What can hang from each mark:
q770: q619
q453: q338
q243: q619
q800: q619 q728
q234: q243
q728: q542 q800
q619: q243 q770 q800
q668: q453 q542
q542: q668 q728

Every row comes from one small tree of marks. The marks that hang from a mark follow it in brackets, in the order of their numbers. Every link used is in the known rows. Which tree was each row made from?
Known rows:
q542(q668 q728(q800)): 32, 20, -4, 14, 4, 17, -2, 30, 10, -15, -17, 7, 11, 10, 0, -6, 27, -16, 47, -31, -2, -12, 15
q728(q542(q668(q453(q338)))): 15, 11, -19, 3, -12, 30, 0, -3, 20, -22, -11, -1, -16, 16, 19, 11, 29, -22, 20, -12, -36, -1, 3
q243(q619): 2, 16, -16, 2, 14, 14, 4, 1, 13, -22, -12, 12, -2, 37, 23, -10, 8, -28, 67, -14, 11, -16, 28
q728(q542 q800(q619(q243 q770))): 17, 36, -5, 20, 9, 12, 19, 5, 31, -21, 15, 10, 7, 18, 21, 4, -9, -3, 23, -28, -4, 5, 17
q800(q728): 9, 23, -15, 4, 10, 16, 0, -7, 19, -32, -10, -5, -18, 33, 19, -10, 4, -27, 49, -14, 18, 1, 1
q234(q243(q619(q770 q800(q728(q542))))): -20, 55, -15, 6, 5, 8, 2, 0, 22, -21, 0, -12, 9, 42, 40, -4, -3, -25, 30, -20, -17, 14, 37
q668(q542(q728)): 17, 8, -19, -1, 3, 15, -4, 20, 14, -23, -13, 9, -22, 18, 13, -17, 21, -38, 62, -11, 3, -10, 10
q770(q619(q800)): 6, 5, 2, -4, -11, 4, 6, 0, 9, -15, 16, 23, 14, 25, 17, -6, -6, -13, 62, -9, -14, -7, -15
q668(q453(q338) q542(q728)): 2, -17, -26, -8, -8, 21, -7, 2, 16, -25, -10, 3, -26, 21, 19, -11, 38, -38, 55, -5, -15, -5, 7
q770(q619(q800(q728))): 5, 18, 2, -5, -9, 6, 1, -5, 10, -20, 18, -3, 10, 27, 22, -12, -9, -20, 57, -11, 2, 6, -14
q619(q243): 17, 6, -21, 16, 10, 1, 2, -3, 24, -26, 2, 29, -17, 15, 9, 3, 5, -13, 42, -11, -2, -3, -6
q728(q542 q800): 13, 29, -10, 17, 8, 22, 13, 5, 20, -31, -15, 1, 12, 23, 10, -2, -2, -8, 26, -17, -5, -10, 15
q243(q619(q800)): 2, 14, -7, 0, -3, 3, 4, 0, 10, -20, -8, 10, 19, 34, 24, -10, 6, -18, 66, -17, -9, -11, 33
q770(q619(q243)): 14, 2, -11, 9, 7, 1, 4, 0, 18, -17, 26, 32, -12, 12, 13, 2, -6, -16, 51, -5, 1, -2, -28
q728(q542 q800(q619(q770))): 7, 41, 1, 9, 7, 26, 21, 6, 25, -21, 1, 3, 11, 33, 25, -2, -6, -11, 35, -28, 2, -5, 25
q619(q243 q770 q800): 14, 17, -5, 14, -6, -12, 4, -2, 24, -14, 9, 35, 10, 20, 13, 9, 4, -7, 44, -29, -20, 11, -8
q800(q619 q728): 7, 21, -11, -5, 9, 21, 6, -7, 20, -32, 3, -15, -24, 34, 31, -17, -1, -28, 58, -12, 23, -5, 21
q668(q453(q338) q542): -3, -14, -20, -9, -9, 23, 2, -20, 18, -29, -9, 8, -24, 25, 17, -5, 20, -35, 61, -1, -10, -2, -1
q619(q243 q770 q800(q728(q542))): 17, 46, -10, 17, -4, -2, 1, -1, 31, -22, 10, -5, 4, 21, 25, 7, -3, -11, 9, -28, -22, 26, -2
q453(q338): -7, 14, -9, 4, 2, 11, -6, -7, 18, -31, -5, 11, -14, 39, 19, -3, 23, -30, 54, -12, -5, -12, 4
q728(q542(q668(q453)) q800(q619(q243))): 39, 3, -16, 14, -3, 25, 20, 3, 25, -19, 5, 2, -1, -9, 16, 9, -1, 6, 16, -16, -22, 2, 20
q770(q619(q243 q800)): 14, 1, -3, 7, -8, -10, 4, 0, 15, -15, 30, 30, 10, 9, 14, 1, -8, -6, 49, -8, -19, 3, -22
q728(q800(q619)): 7, 10, 0, 4, 9, 20, 18, -1, 17, -28, -1, 5, 6, 28, 16, -11, -5, -11, 62, -17, 15, -18, 27

Write each row's tree:
0, -17, -12, -10, -8, 26, 6, 3, 15, -27, -2, -11, -6, 20, 22, -19, 26, -27, 63, -10, -4, -12, 33	q668(q453(q338) q542(q728(q800(q619))))
15, -19, -21, 1, 0, 25, 10, 9, 12, -23, -19, 7, 1, 10, 4, -14, 15, -17, 54, -13, 1, -5, 11	q668(q453 q542(q728(q800)))
-3, 41, -1, -1, 0, 4, 1, -4, 16, -16, -2, -7, 20, 46, 31, -10, 4, -28, 61, -32, 5, 9, 26	q243(q619(q770 q800(q728)))
12, -5, -13, -1, -9, 23, -3, -10, 16, -19, -11, 12, -16, 20, 13, 7, 32, -24, 48, -15, -22, -5, -3	q542(q668(q453(q338)))
16, 47, -15, 11, 9, 13, 8, -1, 34, -25, 18, -10, -24, 24, 36, 0, -7, -21, 19, -23, 3, 17, 11	q800(q619(q243 q770) q728(q542))
18, 30, -7, 10, -8, 0, 2, 1, 20, -23, 30, -9, 6, 9, 26, -3, -15, -10, 15, -7, -20, 17, -14	q770(q619(q243 q800(q728(q542))))
37, 40, -2, 9, -15, 2, -3, 10, 18, -14, 27, -12, 7, -4, 21, 4, -6, -14, 16, -14, -28, 20, -16	q770(q619(q243 q800(q728(q542(q668)))))
9, 36, -2, -1, -10, 13, 3, 2, 14, -23, 18, -17, 9, 24, 29, -9, -12, -18, 28, -8, -15, 9, -7	q770(q619(q800(q728(q542))))
39, -17, -16, 10, -2, 16, 10, 19, 18, -13, 5, 10, -4, -10, 10, -1, 19, 0, 38, -23, -11, -3, 21	q542(q668(q453) q728(q800(q619(q243))))
31, 18, -16, 0, -20, 23, 5, -1, 17, -21, -12, -20, 1, 8, 21, 3, 8, -9, 14, -17, -33, 16, 7	q619(q800(q728(q542(q668(q453)))))
3, 34, -5, -4, 8, 20, 8, -6, 23, -23, 6, -4, -20, 43, 33, -11, 0, -31, 59, -26, 23, 6, 12	q800(q619(q770) q728)
13, 13, -3, 6, -6, -8, 0, -6, 17, -21, 31, 4, 5, 13, 19, -5, -11, -13, 44, -10, -5, 14, -21	q770(q619(q243 q800(q728)))
17, -7, -19, 0, -9, 21, -11, 13, 13, -16, -12, 8, -19, 16, 15, 2, 49, -27, 41, -19, -26, -8, 5	q542(q668(q453(q338)) q728)
20, 68, 0, 4, -8, 15, -1, 12, 17, -9, -6, -22, 21, 30, 32, -1, 10, -28, 34, -37, -17, 16, 31	q243(q619(q770 q800(q728(q542(q668)))))
16, 12, -9, 11, -10, 31, 6, -2, 18, -24, -13, -6, 9, 14, 11, 10, 21, -11, 18, -18, -30, -4, 10	q728(q542(q668(q453(q338))) q800)
27, 33, 6, 6, 3, 21, 7, 31, 15, -7, -2, 8, 9, 20, 15, -6, 23, -20, 58, -43, 4, -7, 26	q542(q668 q728(q800(q619(q770))))
2, 58, -6, 4, -2, 11, 4, 2, 20, -19, -3, -20, 20, 42, 37, -7, 1, -24, 33, -30, -10, 12, 32	q243(q619(q770 q800(q728(q542))))
1, 27, -7, -2, 0, 4, -1, -5, 12, -26, -6, -16, 14, 37, 29, -15, 2, -24, 59, -19, 3, 0, 34	q243(q619(q800(q728)))
12, 19, -1, 16, 11, 6, 17, -2, 27, -18, 15, 22, 7, 22, 15, 2, -5, -5, 52, -30, 11, 2, 11	q728(q800(q619(q243 q770)))
